Each row was made from one small tree. The marks that hang from a mark follow it in brackets, in the order of their numbers. Every link used is in the known rows. Write each row's tree.
In the rows, zero is written as 128.
Known rows:
J_938{J_62{J_728} J_272{J_331} J_544}: [ 91 161 117 186 170 108 168 127 134 153 110 147 238 140 133  64 141 121
 188  35  62]
J_544{J_62{J_728{J_166} J_938{J_272}}}: [151 152 133 123 100 160 183 118 140 144 172  98 164  94 149  91 183 133
 182 117 135]
J_81{J_331{J_272{J_938{J_62}}}}: [154 165 137 127 127 216 161  87 160 130 114 136 149  88 182 130 126  83
 162  72 104]
J_272{J_331 J_938{J_62 J_544}}: [110 149 141 173 164 133 177  70 139 117 104 144 178 108 131  58 107 159
 164  55  77]
J_728{J_62{J_938{J_272 J_544}} J_166}: [134 145 131 127  92 194 201 106 123 127 122 138 139 124 119 100 171 157
 173  97 132]
J_272{J_331}: [114 130 118 161 154 106 113 140 113 123 117 119 133 113 119 116 114 158
 132 121  99]
J_62{J_938{J_544}}: [128 144 157 140 111 133 180  99 149 129 137 152 149 141 136  65 157 148
 134 108 117]
J_331{J_272{J_938{J_62{J_728} J_544}}}: [117 170 129 143 154 150 210  70 162 120 154 141 190 106 163  44 117 113
 163  61 106]
J_81{J_331{J_272}}: [144 151 126 123 115 186 123 158 133 131 116 125 121 116 168 157 131  93
 140 121 119]
J_544{J_62 J_938{J_272}}: [127 144 142 119 116 159 124 129 140 132 172 121  76 110 146 121 116  79
 162 135 121]
J_544{J_62{J_938{J_272}}}: [155 139 154 136 109 164 154 122 163 130 170 127 134 109 151 111 168 111
 142 111 109]
J_331{J_272{J_938{J_544}}}: [124 147 143 135 151 160 183 112 141  98 147 132 113 103 158  68 105 141
 147  99 122]
J_544{J_62{J_938{J_272{J_331}}}}: [143 140 142 168 132 146 144 134 149 131 156 115 136 100 144  96 152 142
 145 106  78]
J_728{J_62{J_938{J_272 J_544}}}: [126 135 139 143 113 170 174 112 139 117 132 158 153 141 126 107 161 128
 138  84 110]
J_728{J_166}: [140 140 121 115 109 152 150 125 101 139 119 107 115 116 128 132 142 159
 165 138 152]
J_272{J_331 J_938{J_544{J_62{J_728}}}}: [105 128 133 165 183 111 148  90 142  83 163 100 172  77 135  36  93 154
 158  97  94]
J_331{J_272{J_938}}: [144 143 134 128 156 172 163 111 136 104 156 123 102  92 152 104 109 132
 138 112 130]
J_938{J_62{J_728}}: [117 154 111 134 126 110 156  83 149 151 130 132 204 128 137 102 140  98
 142  90 110]
J_544{J_62{J_728}}: [130 133 116 130 126 121 126 116 147 114 167  90 148  95 142 106 131 100
 125 129 131]
J_938{J_272 J_544}: [111 127 143 140 144 141 157 149 129 134 117 143 155 162 136 100 137 119
 166  81 104]
J_272{J_938}: [132 118 139 123 161 147 144  93 137 110 139 124 127 100 127 100 106 138
 141 112 129]

Which tree is each row?
[138 147 130 126 128 148 189 120 125 158 152 131 182 120 131  73 184 141
 185 109 134]
J_62{J_728{J_166} J_938{J_272}}
[110 170 120 122 119 120 154  69 146 165 157 151 166 119 134  92 128  77
 148 119 119]
J_544{J_938{J_62{J_728}}}
[129 144 142 170 149 137 145 141 134 145 136 149 156 124 132  92 157 155
 153  93  73]
J_62{J_938{J_272{J_331}}}
[116 167 115 127 107 129 199  82 131 153 114 127 196 127 142  76 152 139
 189  88 127]
J_938{J_62{J_728{J_166}} J_544}
[104 157 134 183 146 125 165 131 127 145  92 152 196 148 137  89 131 134
 178  45  60]
J_938{J_62 J_272{J_331} J_544}
[125 152 135 121 113 130 210  89 136 140 147 136 180 124 132  42 171 169
 176 122 146]
J_62{J_728{J_166} J_938{J_544}}
[129 164 107 118 111 136 179  84 126 160 122 118 192 112 135 107 157 126
 172 104 132]
J_938{J_62{J_728{J_166}}}
[145 166 151 134 123 209 183  86 162 123 107 147 170 101 182  96 117  91
 176  56 100]
J_81{J_331{J_272{J_938{J_62 J_544}}}}
[108 135 139 172 144 133 138 157 130 108 126 110 139 117 142  92 120 136
 172  86  81]
J_938{J_272{J_331} J_544{J_62}}
[113 142 157 171 152 125 172 139 133 135 130 161 177 143 131  63 154 161
 166  72  71]
J_62{J_938{J_272{J_331} J_544}}
[147 167 132 132 130 173 186  80 157 127 141 134 130  92 170 105 123 118
 148  77 112]
J_331{J_272{J_938{J_62}}}
[116 143 123 122 122 149 175 136 118 127 144  89 164 113 146  78 145 131
 204 102 138]
J_938{J_272 J_544{J_62{J_728{J_166}}}}
[ 98 138 119 177 164 111 138 153 129 110 145 102 180 105 139  68 116 123
 175  86  86]
J_938{J_272{J_331} J_544{J_62{J_728}}}
[139 147 149 125 144 198 158 121 141 107 121 132 133 101 174  94 104 109
 165  92 119]
J_81{J_331{J_272{J_938{J_544}}}}
[138 134 128 135 113 176 154 108 140 122 144 144 137 125 121 138 167 119
 123 101 114]
J_728{J_62{J_938{J_272}}}
[129 170 116 135 149 153 186  72 157 128 161 131 176  88 164  77 126 106
 153  77 110]
J_331{J_272{J_938{J_62{J_728}}}}
[115 152 134 161 141 142 105 140 130 135 160 118  85  92 136 111 102 107
 167 127  85]
J_544{J_62 J_938{J_272{J_331}}}
[126 168 114 151 165 131 183  59 119 144 123 112 196  74 125  69 120 172
 198  82 101]
J_272{J_331 J_938{J_62{J_728{J_166}}}}
[124 148 128 134 152 159 183  98 160  82 190  99 138  72 167  47 106 111
 150 104 130]
J_331{J_272{J_938{J_544{J_62{J_728}}}}}
[132 126 156 127 134 159 161  80 149  84 153 110 116  91 141  75 104 131
 153  99 123]
J_272{J_938{J_544{J_62}}}
[155 145 136 119 146 205 139 123 139 114 130 123 121  83 168 130 112 101
 151 108 121]
J_81{J_331{J_272{J_938}}}
[120 167 144 126 113 157 153 104 144 167 135 162 130 139 142 120 133  77
 173  91  96]
J_544{J_938{J_62 J_272}}
[119 151 145 148 124 147 175 121 145 148 101 156 187 159 148 101 150 106
 177  48  84]
J_938{J_62 J_272 J_544}
[ 94 176 116 167 160 117 150 105 138 173 139 153 185 122 129  81 125  88
 182  82  67]
J_544{J_938{J_62{J_728} J_272{J_331}}}
[105 146 139 187 176 106 170 130 139 144 143 148 217 139 132  32 155 150
 171  70  76]
J_62{J_728 J_938{J_272{J_331} J_544}}
[140 144 134 132 107 128 151  78 164 123 184 115 165  97 148  76 161 118
 119 136 128]
J_544{J_62{J_728 J_938}}
[106 172 130 130 136 135 158  95 149 173 157 162 181 136 135  93 138  64
 181  88  98]
J_544{J_938{J_62{J_728} J_272}}
[114 152 140 136 155 129 197  54 151 125 136 146 210 117 140  37 118 117
 167  54 107]
J_272{J_938{J_62{J_728} J_544}}
